Each row comes from the steps of one path. Every step used is in the known rows, and no mark comes twice. Write the path behind each row, first mark first.
Known rows:
A, M, P, H, S: [ 11  -6 -32  27  11  18  26  11   9  19  34  18   0  23 -32  -8  16 -11
  36   0 -16   4  14 -15 -14  31   4 -13  24  11  57   9  13  -2 -20   6
  13   2]
A, Z, L: [-11   6   2 -13   7 -10  11 -15   4 -16   5   4  -5  -4   3   8 -13 -11
 -12  41   9   2  15   7   7   2  -9  -5   1   4 -11  30   3  18  -1  14
 -25  -1]
T, Z, B, D, S, H: [  8 -24  -4   2  35   7   1 -13 -13   9  -7  -5  26  13  10  11  13  21
 -29  -9  25 -18  21   4  -4   7 -12 -21  16  -1 -21  -5   7  -9  10   7
  -8   7]
S, H, U: [-17  24  -5  -8 -30  -2  22  -2   8  -5  -5  -9  15  -4   1  11   9 -10
  -8 -11  -2 -16  -5   3  18   8  -9 -11  17  -4   4   4 -12   4 -14   5
   1  -3]
B, J, T, H, U: [  2  18  -1 -30 -33 -12 -16  -9 -10 -21  -8   3 -21  -4  -9  -9  -3 -10
  -6  -2 -13  -9 -15   4   8 -10  -7  26 -16  -5 -11   1 -10  -1  -1   6
  30 -22]
A, Z, B, D, S: [ 28 -11 -19   9  29   7  10  -7   2  -1   9   2   2  10  -7  -1   3  31
 -12  25  29  -1  21  17 -10  18 -14   0  -1   2 -41  31   1  11   0 -17
 -13  -1]
J, T, Z, B: [-13  -7  13 -17   6  -2 -13 -11  -9  18  -2 -11  -1   9  -6 -16 -29   2
 -13 -10   4  27  18  -1   4 -18  -2  -8   2  -8 -13  -7   9  -9  11  -1
  11   2]
J, T: [-14  16  -6  -8 -10  -1  -7   3  -5   0   1  10  -2  -2  -4  -6 -22  -3
  10   6 -15  20  -5   3   9 -23  -4   2  -4   0  -6  -6  -1   3   0   3
   7   7]
Y, H, S: [-11  20   2  -1   2  15  -2   8  25 -13  30   5 -11   8 -11   0   8   1
   4  -1  -9 -15   1 -14   0  14  13 -15  -2 -22  29  10   5   6 -20   6
   9  11]
P, H: [-11  -6  -8  -4  -5  -4  -1   5  10 -10  10  -3  -4  -1  -1   4   4 -11
  16  23   8  -3  10  -5   5  -4   2  -4   7   2  28  12   8  -4  -9  15
  -3   7]
Y, H: [-13   7   5 -13  -6   4   0  15  13 -17  20   2  -8  -8   8   6   6   0
   6   8  -5 -17  -2  -2   1  -6   2 -15  -3 -18   8  16   3   3 -17  11
   5  14]
D, S: [ -9  -3 -13   8  19   7   5  -2 -20  -7   5   4  12  -9   6   7  -6 -10
  15  13  -2  -2   0 -14  14   3   6  11  -3  11  -5  29 -13  15 -17  -2
 -16   7]
A, Z: [ -6  13 -10 -12   7 -13  12  -5   0   7   8  -4   6 -12   4   7 -16  -5
   6  21   9  10   6   6  10  -3 -10  -3  -5  -2   2  21   7  13  -4   7
 -10   1]
T, Z, A: [-19 -24  17 -26  25  -6  -2  -6 -10  27   0  -5  24   2   2  -6 -22 -12
  -9   4  16  11   4  -1  -7  -9  18   2 -10   9  14  13   0  -5  13   4
  -1  15]
D, S, H, U: [-16  14 -14   8 -15  10  27  -9 -13 -13  -6  -2  19  -4   3  12  23 -13
  -4 -11   4 -18  -9  -8  20  22 -11   0  16   2 -12  20 -18  15 -20   3
 -10  -5]
H, B: [ -2   9  17  19  -4  -2   8   6  20  -3  -5 -10   2  -8   6   3   1   9
   4  -6   4  10  10  -4  17   4   8  -9   5   2  11 -10  -1   8  -1 -18
 -21   9]
T, W: [ -9   0  11  -1  -4  -4 -10  13   6   9   4   0  12  -2  25   2 -13  -6
  16  13  -8  -4  20  -4   2  -2  -1 -11  -4 -10  16   8 -10  -7  -8   6
  -7  13]
B, H, U: [-10  26   9  -2 -27   0  18  11  18  -3 -11 -13   3   4  -2 -18  -6 -12
 -15  -6  -6 -22  -2  -7  14   5   2  22  -3 -15   5  23   2   3 -15 -13
   0   0]
Z, B, J: [ 19  -6   1  -8  -4  -1 -12  -1   1  -3 -12 -18  -6   7  -3   4 -12   0
 -10  14  -1 -13  -6   9  -4   1   7  16  -8 -12 -27  15  -5  -3  -8 -20
   3  12]
Q, U: [-22  15   4 -23  -4  -8  12   9  10 -11   7   0   5  -1  -6   7 -16  -9
   5  16   3  -4   1   1  -4  29 -10   9   3 -13  30  10 -12   4  -4  -4
  -1   0]
M, P, H, B, D, S: [ 27 -17 -26  53  22  28  20  13  12   4   3  10   2  14 -15  -3  45  21
  15  -2  13  -5  15 -17  -4  36  10   0  27  35   0  11  11  11  -5 -27
 -15  -6]
S, H: [ -8   9  -8  -5  -5 -12   7   0   2   3   6   0  16  -8   9  20   0  -9
  -6   3   0 -11  -5   4   4  -8 -10 -19  12  -3  16 -11   0  -5  -8  23
  -9  13]
A, M, B: [ -1   3   6   4  13  -2  31   7  -1   7  12  -6  -3 -14 -14   6   0  -9
  36   4 -16   2   0   0  -7 -11  -2  -2 -10  -3  14   1   0   0 -13   6
  -4   6]
M, B, H, U: [-17  26  16  -1 -14  -1  39   9  15   0  -3 -26   1  -7 -16 -15   9 -14
  -2 -12  -9 -31 -12 -12   5   2   4  36  -4 -16   3  19   9   0 -14 -17
   2 -14]
M, L: [-17   0   5 -13 -10   1  18  20   9   4  11  -5  31  -4   3  -2   2  -2
  14   4 -11   0  11  12  20   8  -7  12   1   7  14  21 -20  10  -4   0
 -10  12]
S, H, B, J, T: [  6  16   3   9 -21  -4 -12  -2   1  -1 -27   5  -8  -3  17  18   3   7
 -15 -19 -13   6 -25  12   1 -15 -12 -12   5  -7 -20 -44   0  -3   8   2
   1  -7]
A, Z, B, D: [ 29   1  -5  -7  14  -5   5   1  22  11   9  -8   2  15 -15  -5  -8  27
 -15  30  19   1  23  27 -14  10 -10  -7  -1  -2 -27  16   9   1   5 -13
  -3   7]
P, H, B, J, T: [  3  -1   2  15 -21  -1 -19   2  10 -13 -16   3 -32  -3   2  -4   5   4
   5   2  -7  13 -12   5   3 -10   3   4  -4  -2 -10 -23   9   0  -1  -4
   6 -10]
D, S, H: [-12  -3 -19  12  12  -1  11  -8 -24 -11   6   6  22  -5  11  24   6  -8
   1  -1   3  -7  -9  -9  11   4 -10  -8  15   2  -4   9 -10   6 -15  21
 -17   8]
Q, P, H, B, J: [ -3 -16 -11  21 -14   5  -5  17   6 -12  12 -14  -5  -3  -3  -5  18  -4
  19   3   9 -11  -3  -8 -11  14  21   8  -7  12  14   8   3  -3   3 -12
   4  -3]
Z, B, H: [ 13   4   8   1   3  -5   3   8  12   0   5 -17   0  15  -6 -17 -16  -1
 -15   7   9 -16   7  -2  -5  -1   1   6   0 -20  -5  20   9 -11  -5 -14
  -8  23]
Q, P, H, U: [-36   5 -21  -1 -31   8  20  12  10 -23  28 -19   9   1 -30 -18  19 -20
  24   9   7 -13   5 -14  -1  23  15  13   4  16  22  35  -9  -1  -6   2
  23  -9]
M, P: [  1   8 -20   9  12   5  19  12  -8  26   9  -6  10   5 -10   1   2 -12
  10  -1 -12  -6  -1 -12  -1   9  14   7  10  15  16  17  -5  11 -11 -12
   3  13]
Q, P: [-21   4 -14   0  -3   0   9  18  -8  -2  29 -10  20  -4 -10  -4  -6 -14
  22   8  -3  -7   2 -12  -7   2  17   3 -12  13  15  23  -4  -1  -1   3
  11  17]

Which path is each row?
[ 10   5  -6 -24  -8 -18 -28  -7 -20 -15   8  11 -21  -6   4   0 -13  -4
  -1   7 -14  -5 -17   2  -1 -26  -5  18 -18  -6  -4 -12  -1  -7  11  21
  19  -3]
B, J, T, H
[  5   5  -4  25  -3  10 -10 -11 -19  -7 -29  11  -6  -7  18  19   9   9
 -10 -22  -6   5 -25  -1   8  -5 -15   0   5   1 -44 -26  -5   9   0  -5
 -13 -12]
D, S, H, B, J, T
[-18   9  -5  -3 -33   0  17   4  20 -16   2 -14  -5   2 -14 -13  13 -13
  11  14   8  -3   7  -8  13  11   4   8   9   3  16  23  -2  -2 -16   2
   5 -14]
P, H, U
[ -1  11  10  14  -8  -6  10   5  20  -1  -8  -7  13  -7  17  19  13   4
  -9 -17  10   0   0   0  12   7  -7 -31  20  -2  12 -24   2   1   1  -1
 -22   6]
S, H, B
[ 21  -3  12  -4  -4 -16 -15  -2   7 -14  -2  -5 -13 -16  12   8  11   4
  -1  -4   9 -12   3   0   6   2   9  -1  -6  -3  15 -12  -1   1  11  -4
 -11  -4]
T, H, B, J
[  0  -2   8  17 -11  -1   3   8  26 -14  -2 -10  -8  -4   0   0  18   1
  19   8  17  11  12  -6  12  12   6 -13  17   4  27  -5   7   3  -4  -1
 -16   2]
P, H, B
[ 12   0 -22  17  16   9  10   2  -5  -3   2  16  19   4  14  20  16  17
 -10   9   4 -23  -5   5   1   2 -12 -16  10   9 -14  -3  -3   1  -8  16
 -15   9]
B, D, S, H
[ 27   9   1 -15  -3  -2 -32 -19   0 -17  13   7 -23  19 -28  -7  -9   6
 -13  -2  -7   1  -4  -1 -18  11   3  13  -6 -14  -5 -13  -4 -12  12   0
  25  -6]
Z, B, J, T, H, S
[ 12  19  -6 -14  -2  -7 -29 -13  -5 -11  12  20 -20   6 -12  -6 -14  -6
  -1  -1 -21  -4 -14  -7  -4  -1   4  13 -10  -9  17 -21  -1  -5   5  14
  21 -10]
B, J, T, H, S
[  9  18  13  -3  -6 -15 -12  -5   5 -21  10   5 -12  -9  -1  -4   4  14
   7 -11   6  28   7  -5  10  -3  -6 -14   7   4  13 -29   0   2  21   4
  -1  -4]
J, T, H, B
[ -8 -40  21 -31   0   3  -2   5 -23  37  -4  21  23   9   8 -20 -20  -1
   4  -7 -21  27  -7  31 -18 -19  -8  14 -24   5  -7   9 -20  -9  15   5
  24   4]
B, J, T, Z, A, M, L
[-10   1  17  -4  -8  -7 -15 -12 -11  18 -33  -2  -1 -11  30  14  -5   1
 -29 -36 -10   4  -8   2  10 -20  -8 -18   3 -11 -10 -56  15 -10  15   7
   1 -11]
S, H, B, J, T, Z
[ -1   0  -4  29   9   7  16  -5  -3 -11  -6   0  17  -9  17  24  23   6
   2 -20  17   3   0  -8  16  18  -7 -20  25   9  -6  -7  -9  13  -3  -4
 -34   0]
D, S, H, B
[-32 -10  27 -12  19  -1  -1 -13  -2  -3  -4  -3   0   0  14   2 -16 -16
 -20  13  -4  -5  24 -16  15 -10   6  -6   3   6  11   9   7   3  11  23
 -17   8]
T, Z, L
[-10 -13   9   9  11   6 -14 -20 -29   9 -30   7   4 -14  32  17   4   3
 -19 -35  -4   6 -13  -9  14 -10 -13  -9   8   1 -26 -34   7   0  10   7
 -10 -15]
D, S, H, B, J, T, Z
[ 28  16   8   4  -2  -8 -14   4  22 -14   5  16 -15   0  -3 -12  11  32
  -3  -6   0   9  16   7   0  -4  -5 -18   3   6   0 -41   6  -6  27   2
   0  -4]
J, T, H, B, D
[ 27  10 -11 -26   5 -11 -23 -30  -7 -10  14   5 -27  15 -28  -4 -12  10
  -9   7   9  13   2  15 -21  14 -11  10  -8 -20  -9  -1   7  -3  13   1
  19 -21]
A, Z, B, J, T, H, S
[ -6 -15  28  -7   2  -2 -22  -5  -8  26 -27   0  -2   5   9 -10 -17   3
 -18 -19   5  23 -13   5  -9 -15  17  10 -19   4 -19 -19   2  -5  20 -19
   5  -4]
H, B, J, T, Z, A
[  4  -9   9  15 -23   2 -36   9  11  -8 -14  11 -24   0  23  -7  10   6
  17   5 -10  19   9   8  -5  -4  -4  -8  -4 -10  -8 -28   6 -17   3  -1
   4 -14]
P, H, B, J, T, W
[ -8  -1  18  -1  -1  -2 -18  -9  -4  19 -30  -3 -13  -9  21  -4 -18   5
 -15 -26 -13  12  -4  -4  13 -22   7   0 -12  -4 -13 -29  10   1  14 -11
   2 -11]
H, B, J, T, Z
[  9  -2  14 -27 -15  -6  10 -12 -18 -17   7   4 -19  -3 -37 -14   6  -8
  15  -1  -8   9 -25  16 -35  -7   2  35 -27   2 -17   2 -17 -12  11   1
  39 -22]
Z, A, M, B, J, T, H, U
[-14 -19  10 -30   7  -5 -26  -9 -29  29 -17   7   4   5   6 -11 -34  -7
 -17   2  -7  14 -22   9 -16 -36  18  21 -25   2 -22  -5  -1 -11  12   1
  19   3]
B, J, T, Z, A
[ 20 -56   5  20  19   7   8   9 -12  41  -4   1   2  13  -5 -12  20  -4
   8 -17   8  11   3   1 -34  12  16  -7   7  15  29   2  11  -8   4 -14
   4   3]
T, Z, A, M, P, H, B, J
[ 32 -24 -16  36  -7   8  12  17   7  13  -3   0 -15   4  -3  -3  29  -2
  24  -5  -9  -1   0   0 -15  16   2  -8  12  12  23   1   8   4 -13 -16
  -4   0]
A, M, P, H, B, J
[ 14   3   0  -8 -11   0 -23  -3  -8  -2 -15  -4 -21  14  -9  -4 -25   5
 -11  13  -9   5 -13  17  -9 -16  -1  18 -10 -10 -41   0  -3  -7  -1 -17
  17   5]
Z, B, J, T
[  3 -43   3   3  51   7  32  -7 -22  26   9  13  34  -1  -3  12  18  13
  -1 -10  13  -5   0   5 -40  -4  -5 -12  -2  17  -5  -5   2 -10   9  25
  -5   2]
T, Z, A, M, B, D, S, H
[ 19   2   0  40  20  16  11  13  17  -6 -11   7   5  -2   6  -1  16  30
  -1  -2  10  -4  14  -7  11  17   6  -5   5  17 -17   2  -4  16   4 -26
 -25   5]
H, B, D, S
[-18  -3   8 -21   2  -5 -25  -8 -23  23 -19   1  -8  -7  17  -4 -30 -11
 -14  -7 -23   6 -13  -4  11 -37   4  13 -19  -7  -6 -14   8 -10   7   6
  17  -6]
B, J, T, Z
